Each row was made from one walk, in order. Every step used is in the known rows, and no mark comes twice. Write each row's walk.
Known rows
tobug/bifi/duzir/rizakig: [ 2.17 -2.43  0.28  0.07 -1.06  0.18 -0.80 -1.13  0.40 -0.67 -0.42 -0.08
  2.93 -0.30 -2.06 -1.22 -1.28  1.63  0.71  1.77]
nabik/tobug/bifi/nafon: [ 1.13  0.15 -0.59 -1.72 -0.84  1.87 -1.22 -0.18 -0.29 -1.96 -1.00 -0.19
  1.08 -0.65  2.20  0.17 -0.88  0.77  3.15 -2.52]
dideri/tobug/bifi: [-0.69 -0.47 -0.29 -0.21  1.50  0.46  0.08  0.12 -0.77  0.08 -2.14  0.21
  0.95 -2.42 -1.11  1.34 -1.58  0.71  1.84 -0.74]
bifi/duzir/rizakig/tobug: [ 1.46 -1.84 -0.08  1.78 -1.44 -0.42 -0.84 -1.12  0.39 -0.53  1.42  0.24
  0.40  0.70 -0.42 -1.82  0.29  0.45  0.37 -0.36]
nabik/tobug/bifi: [-0.37 -0.31 -0.42 -0.19  0.16  1.49 -0.44  0.17 -0.67 -1.16 -0.84 -0.66
  0.18  0.15  0.72  0.49 -1.08  0.02  2.30  0.39]
tobug/bifi/nafon/nabik: [ 1.77  0.77 -0.07 -1.36  0.62 -0.96 -1.43  0.13  1.14 -0.12 -1.02  0.56
  4.20 -3.85  2.45  0.03  0.01  1.15  2.02 -3.38]
dideri/tobug/bifi/duzir: [ 0.40 -2.25 -0.14 -0.33  1.57  1.25 -0.54  0.07 -0.34 -0.58 -2.15  0.44
  1.33 -0.81 -1.60  0.14 -1.88  1.87  2.32  0.69]
bifi/tobug: [-0.43 -0.02 -0.42 -0.30 -0.73  1.25 -0.50  0.28 -0.08  0.09 -1.54  0.34
  0.68  1.04  0.21  1.41 -0.26  0.74  0.32 -1.40]
nafon/nabik: [ 0.02  0.62 -0.04 -0.04  1.78 -1.46 -0.42  0.83  1.16  0.61  0.25  0.47
  0.89 -1.08  0.92  0.34  0.58 -0.58 -0.01  0.43]
duzir/rizakig/tobug/bifi: [ 0.69 -0.43 -0.12  2.24 -1.95 -1.20 -0.51 -1.35 -0.33  0.10  0.24 -0.37
  2.54 -2.77  0.43 -0.79 -0.30  0.32  0.98 -2.38]
tobug/bifi: [ 0.27 -0.20  0.10  0.20 -0.32  0.02 -0.28 -0.36 -0.42  0.13 -1.19 -0.36
  2.49 -1.84  0.14 -0.06 -0.79  1.21  1.01 -0.66]
tobug/bifi/nafon/nabik/duzir: [ 2.10 -0.61  0.02 -1.27  1.52 -0.46 -2.28  1.09  1.02 -1.00 -0.16 -0.45
  3.36 -2.74  2.97  0.37 -0.15  0.32  1.98 -6.48]
nabik/duzir/rizakig/nafon: [ 3.10 -2.12  0.32  0.07 -0.51 -0.47 -1.02 -0.01  0.36 -0.44  0.82 -0.58
  0.52  0.34 -0.28  0.34  0.46 -1.79 -0.41 -2.50]
nabik/duzir: [ 0.50 -1.38  0.17  0.24  0.86  0.49 -0.84  0.95 -0.15 -0.81  0.96 -0.97
 -0.69  1.15  0.46  0.33 -0.20 -0.89 -0.04 -3.13]
tobug/bifi/duzir: [ 1.21 -1.89  0.30  0.14 -0.23  0.81 -0.92 -0.54 -0.02 -0.60 -1.17 -0.23
  2.84 -0.36 -0.56 -1.13 -1.05  2.23  1.39  0.70]
tobug/bifi/duzir/bulap: [ 1.05 -3.01  0.00  1.73 -1.76  1.09 -0.59 -0.44  0.48 -0.11 -0.55 -0.19
  2.11 -1.80 -1.21 -2.19 -0.81  2.15 -0.21  4.23]
bifi/duzir/rizakig: [ 2.16 -2.19  0.15 -0.13 -0.72  0.17 -0.56 -0.73  0.81 -0.78  0.75  0.25
  0.25  1.51 -2.17 -1.19 -0.59  0.56 -0.42  2.45]
dideri/tobug/bifi/nafon/nabik/duzir: [ 1.31 -0.88 -0.36 -1.56  3.39  0.02 -1.95  1.64  0.60 -0.95 -1.13  0.12
  1.82 -3.13  1.83  1.63 -1.00 -0.08  2.88 -6.79]
dideri/tobug/bifi/nafon/nabik: [ 0.77  0.55 -0.51 -1.77  2.56 -0.54 -1.13  0.71  0.77 -0.20 -2.10  1.16
  2.75 -4.29  1.43  1.36 -0.84  0.90  2.90 -3.31]
nafon/nabik/tobug/bifi/duzir: [ 0.74 -1.50 -0.29 -0.46  2.11  0.84 -1.50  0.91  0.87 -1.19 -0.63  0.01
  1.20  0.66  1.11 -0.33 -0.71  0.79  2.64  2.51]
bifi/duzir/bulap: [ 0.95 -2.73 -0.16  1.51 -1.31  1.10 -0.34 -0.11  0.88 -0.10  0.59  0.23
 -0.50  0.16 -1.32 -2.10 -0.06  0.85 -1.25  5.13]

Write each row's walk
[ 2.15 -1.02  0.25 -0.10  2.20 -1.12 -1.51  1.53  1.04  0.23  0.24 -0.23
  1.30 -0.88  2.28  0.67  1.23 -1.57  0.36 -2.76] : rizakig/nafon/nabik/duzir
[ 1.74 -1.83 -0.34 -0.35  1.37  0.23 -1.41  0.27  1.33 -1.32  0.08  0.13
  1.27  0.66 -0.41 -0.41 -1.02  0.07  1.98  3.13] : nafon/nabik/tobug/bifi/duzir/rizakig
[ 2.95 -2.90  0.00 -0.45  0.24  0.29 -0.76 -0.80  0.13 -0.24 -2.20  0.77
  2.57 -1.62 -2.37  0.06 -1.34  1.10  1.71  1.44] : dideri/tobug/bifi/duzir/rizakig/nafon
[ 3.23 -0.97  0.04 -1.13  0.64 -1.22 -2.16  0.47  1.41 -1.06  0.60 -0.34
  3.48 -2.60  1.43  0.41 -0.41 -0.31  1.29 -5.65] : tobug/bifi/nafon/nabik/duzir/rizakig
[ 0.66 -2.45 -0.57  1.22  0.63  1.12 -1.18  0.97  1.36 -0.66 -0.07  0.00
  0.50 -0.74  0.33 -1.32 -0.54  0.44  1.30  6.15] : nafon/nabik/tobug/bifi/duzir/bulap
[ 1.07  0.55 -0.36  0.69 -2.03 -0.18 -1.30 -1.15 -0.41 -0.49 -0.58 -0.03
  3.44 -3.64  3.32 -0.88  0.25  1.62  2.56 -6.32] : rizakig/tobug/bifi/nafon
[ 2.12  0.71 -0.36  0.56 -1.11 -2.13 -1.66 -0.90  1.15  0.00  0.37  0.55
  4.35 -4.68  2.78 -0.69  0.56  0.52  1.91 -4.86] : duzir/rizakig/tobug/bifi/nafon/nabik
[ 3.32 -2.62 -0.10 -0.49 -1.02  1.33 -1.28 -0.85  0.24 -1.47 -0.88 -0.04
  1.75  0.91 -0.51 -0.73 -0.80  0.40  2.09  2.58] : nabik/tobug/bifi/duzir/rizakig/nafon
[ 1.19 -0.98 -0.12  2.09  1.13 -2.11 -1.49  0.79  1.01 -0.07  2.51 -0.45
 -0.07 -0.68  1.68 -0.03  0.89 -2.18 -0.04 -4.19] : nafon/nabik/duzir/rizakig/tobug
[ 0.56 -2.47 -0.14  1.80 -0.46  0.70 -0.55  1.00  0.34 -0.32  1.54 -0.98
 -1.68 -0.15 -0.29 -0.59  0.00 -1.10 -1.56  0.60] : nabik/duzir/bulap
[ 1.26 -0.04 -0.28 -0.54  1.53 -0.22 -1.16  0.76  0.57 -0.05 -1.50  0.11
  2.25 -1.74  2.55  0.75  0.42 -0.62  2.56  0.96] : rizakig/nafon/nabik/tobug/bifi
[ 1.15  0.97 -0.74 -2.09  1.57  0.43 -1.37  1.05  1.31 -1.38  0.34  0.66
 -0.72  0.11  3.09  0.55  0.50 -0.96  2.33 -1.57] : bifi/nafon/nabik/tobug
[ 2.25 -1.65 -0.19 -0.55  1.44  0.66 -1.81  0.60  0.93 -0.75 -1.52  0.30
  2.71 -0.17  1.98 -0.50  0.16  0.62  2.71  2.29] : rizakig/nafon/nabik/tobug/bifi/duzir
[ 2.02  0.07 -0.29  0.67 -2.70 -0.83 -1.21 -1.74 -0.02 -0.71  0.18  0.11
  3.49 -3.65  1.81 -0.95 -0.08  1.00  1.91 -5.34] : duzir/rizakig/tobug/bifi/nafon
[ 2.30 -0.31 -0.29 -0.49  0.65 -0.96 -1.05  0.09  0.97 -0.08 -0.73  0.21
  2.29 -1.79  1.06  0.71  0.23 -1.34  1.99  1.92] : duzir/rizakig/nafon/nabik/tobug/bifi
[ 3.15 -0.68 -0.09 -1.34  1.08 -1.16 -1.98  0.79  1.82 -1.23  1.77  0.07
  1.02 -0.82  1.43  0.36  0.34 -1.35  0.40 -4.68] : bifi/nafon/nabik/duzir/rizakig
[ 0.64 -0.85  0.13  0.04  2.76 -0.87 -1.23  1.78  1.00 -0.15  1.11 -0.49
 -0.07 -0.08  1.38  0.64  0.37 -1.47  0.09 -2.67] : nafon/nabik/duzir
[ 2.13 -0.11 -0.41 -0.73  1.01 -0.88 -0.82  0.46  1.37 -0.25  0.44  0.63
 -0.28  0.09  0.96  0.78  0.88 -2.45  1.01  2.89] : duzir/rizakig/nafon/nabik/tobug
[ 1.75 -1.35  0.10  0.11  1.87 -1.56 -1.20  1.25  1.42 -0.34  1.90 -0.43
  0.14  0.00 -0.11  0.66  0.16 -2.17 -0.55 -1.55] : nafon/nabik/duzir/rizakig
[ 3.76 -2.08  0.40 -0.09  0.20 -1.53 -1.54 -0.64  1.59  0.37 -1.00  0.64
  4.98 -2.33 -0.16 -0.84  0.10  0.88  0.93  2.23] : tobug/bifi/duzir/rizakig/nafon/nabik
[ 1.58  1.04 -0.20 -1.60  0.93 -0.91 -1.23  0.54  1.51 -0.19  0.09  0.97
  1.79 -1.89  2.47  0.11  0.79  0.20  0.97 -2.77] : bifi/nafon/nabik
[ 1.81 -0.41 -0.22  0.75  0.72 -1.08 -2.57  0.64  0.55 -0.69  0.49 -0.48
  3.50 -3.56  4.77 -0.15  0.58  0.20  2.58 -9.06] : rizakig/tobug/bifi/nafon/nabik/duzir
[ 0.63 -1.91 -0.16  1.68  1.34 -0.62 -0.91  1.85  1.49  0.29  1.72 -0.49
 -0.86 -1.31  0.81 -0.37  0.63 -1.57 -1.46  1.08] : nafon/nabik/duzir/bulap
[ 2.64 -1.32 -0.17  0.87 -1.92 -0.28 -2.04 -0.81 -0.09 -1.52  1.09 -0.89
  2.60 -2.47  2.26 -0.56 -0.33  0.23  2.04 -8.62] : nabik/duzir/rizakig/tobug/bifi/nafon
